What can hang from each mark
kuzad: vamu
mimot: zuruz
negul: baseb benob
fepig: ditir
zuruz: degez mimot
letid: degez
degez: fepig kuzad letid
ditir: baseb fepig
benob: negul vamu
baseb: negul rifut

Each row was made from one small tree. Brackets hold a mark, then the marks that hang from it, in alphabetical order. Every link used is in the known rows. Write each row's tree.
Known rows
[fepig [ditir baseb]]: [-27.5  35.1  33.6  21.1  -2.8  11.2 -20.5   8.2  -2.1  13.2  40.7  13.6
  -9.2  -6.8   6.9 -14.6  -5.7  35.3  31.4 -28.1   3.5   7.2 -30.4  17.4]
[ditir [baseb [negul benob]] fepig]: [-28.1  63.4  54.1   9.4 -16.1  29.1  -9.5  20.9   0.3  13.3  44.8  21.3
   1.9   0.9  13.6 -14.1  -3.0  41.1  31.3 -16.2  14.0  -9.6 -60.9   6.9]
[degez fepig]: [-24.1  14.7   5.6  10.0 -13.7  24.3  -3.7   8.6   4.2  -3.5  24.9  23.0
  -4.6 -21.6  20.2   2.8  22.8  18.2  17.0 -23.3   3.7  26.5 -23.3  21.1]
[ditir [baseb negul rifut] fepig]: [-40.1  46.1  62.9  23.1  22.8  24.8 -15.0  16.1  -2.2  31.8  50.2  17.0
 -19.4  -4.4 -10.2 -18.2  -5.6  52.3  23.4 -13.8  12.4  -9.8 -42.7  17.0]
[letid [degez fepig kuzad]]: [ -1.0  -7.7  -4.5  17.3  -7.1  33.1  -1.5   2.2  10.2  11.3  25.9  16.2
  -2.8 -14.8  24.7  11.4  41.0 -11.2  22.0 -31.9  -0.9  40.1 -44.5 -10.4]
[ditir [baseb [negul benob] rifut] fepig]: [-37.8  67.9  62.2  21.8   2.3  29.7 -11.2  27.5  -4.7  19.5  49.3  17.2
 -13.2   0.3   3.1 -21.4  -8.1  56.7  28.2 -12.0   8.3 -10.7 -54.2   7.7]
[zuruz mimot]: [-25.2   8.8   1.9 -11.6  -5.2  37.8  -7.6  22.8  40.4  -3.0  23.9  22.2
 -18.4 -44.9   9.4  -3.3  19.7  31.5  36.8   4.2  17.3  23.9 -29.2  25.6]
[degez [fepig [ditir [baseb negul]]] [kuzad vamu] letid]: [-34.4  30.1  33.2  28.1  15.5  25.6 -25.1  -1.5 -26.0  36.3  49.1  16.6
  20.7  29.4  28.9  -4.7  12.4  21.2  41.9 -61.3 -18.0  19.0 -40.8 -27.2]
[baseb [negul benob] rifut]: [-40.4  47.0  32.3   2.4 -20.1  36.7   4.3  44.2  15.4  -7.8  32.1  21.9
 -13.8  -3.9  13.4  -9.1   7.7  49.0  37.1   5.6  15.5   2.2 -49.2  -0.4]
[fepig [ditir [baseb rifut]]]: [-37.1  39.5  41.8  34.2  15.8  12.1 -21.2  13.8  -6.7  20.2  46.8  10.9
 -23.6  -4.8  -3.5 -20.9  -9.5  50.5  26.8 -24.9  -2.8   5.7 -24.2  16.9]
[zuruz [degez [fepig ditir] [kuzad vamu] letid] mimot]: [-20.3 -16.6  -6.6  13.6  14.0  38.1 -33.2  -5.9  13.6  18.9  37.5  19.1
  -3.1 -23.0  25.6 -11.7  30.7   1.7  41.1 -41.8 -26.0  62.8 -20.8 -15.9]
[ditir [baseb [negul [benob vamu]] rifut] fepig]: [-37.7  79.7  60.3  22.2 -14.9  30.4  -5.4  27.3  -0.4  15.8  41.0  12.0
  -5.0  23.7   6.1 -18.4 -22.0  61.4  28.8  -4.7  -3.8  -2.1 -62.5  -1.8]
[degez [fepig [ditir [baseb negul rifut]]] letid]: [-47.5  48.0  62.5  30.8  23.6   1.3 -16.5   8.2 -20.0  40.1  59.9  33.6
  -1.4  16.9   3.1 -26.6   9.7  52.9  26.0 -60.3 -17.9   9.6 -19.8   0.0]
[degez [fepig ditir] [kuzad vamu] letid]: [-24.1   6.9   2.7  27.5   4.0  27.9 -22.3   2.6 -16.7  21.1  26.3   5.5
   8.9   9.4  29.0  -1.5  18.9  -0.1  32.9 -51.5 -24.7  44.0 -20.0  -9.4]
[letid [degez [fepig ditir] [kuzad vamu]]]: [  0.0  -0.6  -4.9  25.4  -0.9  38.7 -16.6  -2.7 -16.2  18.1  27.4  -0.7
   3.6   0.9  34.8   6.6  26.1  -7.6  40.0 -47.5 -12.8  43.7 -32.5 -17.4]
[letid [degez fepig [kuzad vamu]]]: [ -3.5  -8.9 -13.7  18.3  -4.4  48.8  -8.3   2.6  -0.7  11.3  18.6   1.5
   5.4 -11.3  32.0  10.9  34.1 -13.4  35.3 -25.4  -6.5  41.8 -48.3 -21.9]
[baseb negul]: [-32.5  19.6  21.9 -12.5 -20.2  30.8  -0.3  26.9  20.4  -3.4  28.1  26.1
  -4.2 -10.5  11.7  -0.6  16.3  31.8  35.6   0.0  24.5   5.3 -44.0  10.6]
[negul baseb]: [-31.5  23.4   4.3  15.6 -14.8  28.4   8.4  18.2  20.8  -3.4  14.8   7.0
  -6.0 -31.0  18.3   3.0  21.9  29.3  22.0   2.2   8.2   3.4 -42.2  22.2]
[zuruz [degez fepig]]: [-20.7  -6.6   2.6   9.8 -18.2  24.7 -11.6  -1.6  17.0  -7.7  31.6  27.9
  -9.4 -33.8  16.2  -7.8  27.6   8.0  15.3 -18.2  -1.0  40.1 -26.2  12.0]
[fepig [ditir [baseb [negul benob] rifut]]]: [-42.0  71.1  58.2  21.5  -3.0  19.8 -11.3  29.0  -8.2  10.1  55.3  20.5
 -12.5  13.4  11.9 -22.3  -7.7  63.9  41.7 -24.8   5.2  -7.4 -45.4  -4.8]
[ditir fepig]: [-19.0  17.7  23.9  10.9  -8.2  26.6 -11.2  16.1   9.8  10.1  22.7  10.2
 -14.6 -24.5   0.6  -7.0   4.6  17.0  16.1  -8.5  12.3  14.4 -29.0  36.1]
[benob [negul [baseb rifut]] vamu]: [-38.5  72.8   9.5  33.2 -17.6  38.4  17.5  34.8  25.4  -6.5   5.2  -5.2
  -6.0  -2.7  15.4 -11.3  -3.3  59.8  23.3  10.4 -17.1   1.0 -57.4   9.3]
[mimot zuruz]: [-28.9  -0.3   1.0  -2.8 -14.7  36.1  -2.1  10.7  34.2 -11.3  29.3  21.1
 -13.6 -31.5   1.4   9.6  21.8  31.8  29.5  13.5   8.9  23.4 -18.6  26.9]

Which tree is each row?
[-29.6  57.9   3.1  15.9 -50.4  33.4  18.1  27.5  23.0 -18.5   6.5  -0.1
   8.7  -2.2  32.6   3.7   5.2  39.2  27.2  11.0  -6.5  10.7 -62.0   3.6]
[negul baseb [benob vamu]]
[-26.9 -37.4 -13.3   5.7  -7.7  52.1 -19.3  -1.1  41.8   2.0  29.0  13.6
  -4.3 -23.2   3.5   3.5  32.0  -1.1  40.3  12.0 -17.6  49.7 -35.2 -16.8]
[mimot [zuruz [degez [kuzad vamu] letid]]]
[-20.6  -8.8  -4.2  -3.0  -3.3  32.0 -14.6  -1.7  35.8  -6.0  36.8  35.8
 -18.3 -54.7  17.4  -8.7  34.7  19.4  25.0 -14.4   2.7  45.5 -23.1  14.9]
[zuruz [degez fepig] mimot]
[-44.2  72.5  46.2  13.2 -26.0  32.7   3.7  32.2  11.0  -0.3  38.3  16.2
  -0.8  24.2  13.9 -12.7 -15.1  64.9  39.0   4.6  -0.6  -0.7 -68.9 -14.9]
[ditir [baseb [negul [benob vamu]] rifut]]
[ -3.4  14.0  13.0  37.2  11.3  32.5 -24.5 -10.9 -26.2  30.7  40.9   0.5
   7.5   6.4  30.8   0.8  16.0   2.4  39.2 -55.4 -17.4  30.0 -43.4 -25.6]
[letid [degez [fepig [ditir baseb]] [kuzad vamu]]]
[-38.0  62.9  11.6  30.3 -33.0  35.4  16.6  35.4  19.5 -11.3  12.1  -4.4
  -7.2  -1.4  23.2  -3.2   0.1  53.4  22.5  15.7 -12.1   8.5 -57.1   3.5]
[negul [baseb rifut] [benob vamu]]
[-24.9   0.2   3.2  20.0  -2.4  24.1  -5.3   8.3   9.6  13.6  24.3  21.9
   2.9  -6.1  18.7   4.4  35.1  -5.1  15.7 -36.8 -12.2  39.9 -31.2  -2.0]
[degez fepig kuzad letid]
[-35.7  42.8  46.4   6.7  -3.8  13.2 -15.8  13.0  -2.2  15.3  50.4  22.9
  -1.3   8.4  11.5 -12.6  -1.9  45.9  38.9 -29.9  13.6  -4.9 -39.6   7.7]
[fepig [ditir [baseb negul]]]
[-40.2  59.7  28.5   1.5 -37.6  35.9   8.9  42.3  19.5 -12.1  23.9  15.4
  -6.4  19.4  16.5  -7.4  -6.9  56.0  38.1  13.3   3.0  10.7 -56.8  -7.2]
[baseb [negul [benob vamu]] rifut]
[-37.0  27.1  28.6  52.2  34.5  24.2 -29.6  -0.8 -30.7  41.6  44.4   3.6
  -1.7  15.6  14.9 -14.9   3.6  25.8  30.4 -56.8 -35.1  29.4 -24.8 -16.5]
[degez [fepig [ditir [baseb rifut]]] [kuzad vamu] letid]
[-17.9  12.3  -5.7  29.0   2.6  37.5 -20.8   0.0 -22.7   6.9  26.1  -3.1
  -1.6   2.4  35.8  10.3  10.0   7.5  33.3 -42.6  -9.4  38.7 -25.7   0.2]
[degez [fepig ditir] [kuzad vamu]]
[-15.9 -20.6 -24.4   7.6   7.8  58.0 -22.2  -6.0  25.5  -1.9  28.1  14.9
 -12.4 -42.0  29.9   4.9  30.5   4.7  38.9 -11.9  -2.7  54.9 -39.0 -11.8]
[zuruz [degez fepig [kuzad vamu]] mimot]
[  0.8   0.7   2.7  25.6  -4.1  21.0 -10.0  -2.3  -4.7  16.3  34.0  13.7
  -5.6  -1.9  27.1   5.6  33.5  -5.0  23.8 -54.9  -7.0  41.5 -30.3  -7.5]
[letid [degez [fepig ditir] kuzad]]
[-45.4  48.2  56.5  20.5  16.3  13.6 -17.4  17.9  -8.2  22.5  55.7  18.2
 -17.3   9.2  -0.6 -20.1  -8.1  62.7  36.1 -27.1   7.1  -5.2 -35.1   6.1]
[fepig [ditir [baseb negul rifut]]]
[-21.5 -23.5  -6.3   6.0   6.6  32.4 -16.7  -2.2  41.1  10.4  35.8  36.1
 -11.6 -37.4  17.1  -6.7  47.1  -2.1  24.7 -26.9 -13.6  60.7 -31.1 -10.5]
[zuruz [degez fepig kuzad letid] mimot]
[ -4.1  13.7  21.3  37.6   8.8  16.4 -16.3 -10.7 -12.9  29.8  49.7  14.3
  -1.9   4.1  23.6  -0.2  24.5   4.2  25.1 -63.7 -12.2  30.6 -40.7 -14.0]
[letid [degez [fepig [ditir baseb]] kuzad]]
[-19.5 -29.9 -25.9  16.7  -2.2  56.2 -16.8 -19.2  19.6 -10.6  33.8  13.0
  -8.2 -28.9  22.7  18.8  31.4   4.8  30.9  -3.0 -12.8  54.6 -28.4 -10.1]
[mimot [zuruz [degez fepig [kuzad vamu]]]]
[-37.1  50.8  13.8  28.7 -16.3  34.1  12.4  32.9  15.6  -7.1  20.0   2.6
 -14.5 -24.4  20.4  -6.0  14.6  48.0  22.6   7.9  -1.3   0.5 -48.7  12.0]
[negul [baseb rifut] benob]
[-30.1 -26.0   8.8  -4.2 -18.2  26.6 -11.4   2.5  51.8  -0.6  35.6  35.5
 -10.5 -35.5 -11.4 -12.3  36.5  14.2  27.3   8.4 -10.5  40.9 -19.7   9.9]
[mimot [zuruz [degez letid]]]
[-25.2  -8.7  18.6  36.1  12.6  13.6 -26.2 -29.1  11.9  20.3  64.0  31.3
  -5.5  -6.4   6.2  -4.4  29.7  13.7  20.2 -50.2 -31.2  48.9 -16.5 -10.6]
[mimot [zuruz [degez [fepig [ditir baseb]] kuzad letid]]]
[-26.0  -1.6  -4.5  22.1   0.1  39.3 -12.3   7.5  -2.1  15.7  16.2   8.3
  12.5  -2.9  26.9   5.1  26.9  -5.9  30.1 -29.4 -17.5  40.4 -34.4 -12.6]
[degez fepig [kuzad vamu] letid]
[-37.5  15.5  40.3  27.8  34.1   8.5 -31.4  -6.0  12.1  34.8  61.9  36.9
 -21.3 -29.1  -1.1 -37.7  19.5  44.9  23.5 -50.8 -28.6  39.8  -9.3   2.9]
[zuruz [degez [fepig [ditir [baseb rifut]]] letid] mimot]
[-20.6  -4.6   8.6  36.0  11.2  22.9 -24.6 -32.6   7.7   6.5  64.1  25.0
 -15.1 -12.5  13.1   6.5  21.4  21.9  20.0 -41.6 -16.2  44.0 -22.1  -3.1]
[mimot [zuruz [degez [fepig [ditir baseb]] kuzad]]]
[-31.6  65.5  48.1   6.0 -23.8  19.0 -10.7  22.4  -4.0   4.0  50.1  24.4
   4.5  11.8  23.1 -14.5  -3.4  49.6  44.9 -29.2  10.3  -4.9 -51.3  -2.9]
[fepig [ditir [baseb [negul benob]]]]
[-21.3 -31.3 -13.1   6.9 -12.5  43.8  -9.4  -5.3  49.4 -13.9  37.3  19.7
 -22.5 -31.8   3.1  14.6  29.5   7.0  26.6  15.4   4.3  44.4 -37.6   0.0]
[mimot [zuruz [degez kuzad]]]
[-31.1  35.0  40.7  29.2   5.8  -1.4 -19.8  -2.1 -15.1  29.6  46.6  27.9
   7.6   3.0  11.4 -21.2  13.3  25.5  20.6 -63.1 -22.4  21.9 -14.9   9.6]
[degez [fepig [ditir baseb]] letid]
[-25.5 -35.9  -3.6   5.2 -10.6  35.2 -11.6  -1.1  53.2  -1.9  36.6  27.8
 -13.2 -25.6  -4.3   1.2  37.9  -0.6  26.6   4.8 -11.4  48.3 -31.8  -8.5]
[mimot [zuruz [degez kuzad letid]]]
[ -5.1 -13.9  -9.8   8.2 -10.5  54.3  -8.9  15.5  17.1   9.4  14.6  -3.9
  -0.8 -14.4  21.5   6.5  24.6 -11.5  46.3  -2.2   1.8  32.3 -58.3 -20.5]
[letid [degez [kuzad vamu]]]
[-20.0  28.7  41.5  37.3  25.8  18.8 -12.9  -0.7 -18.7  38.9  62.3  20.1
 -10.3  17.9  16.9  -5.4  20.6  31.7  31.0 -61.0  -7.0  17.2 -44.8 -26.2]
[letid [degez [fepig [ditir [baseb negul rifut]]] kuzad]]
[-22.8  -3.1  13.7   2.9   3.4  12.7 -25.8  -1.5  25.6  14.4  43.3  39.2
 -10.5 -33.8  12.3 -25.1  35.4  18.1  27.0 -46.1 -18.6  52.7  -3.6  10.2]
[zuruz [degez [fepig ditir] letid] mimot]
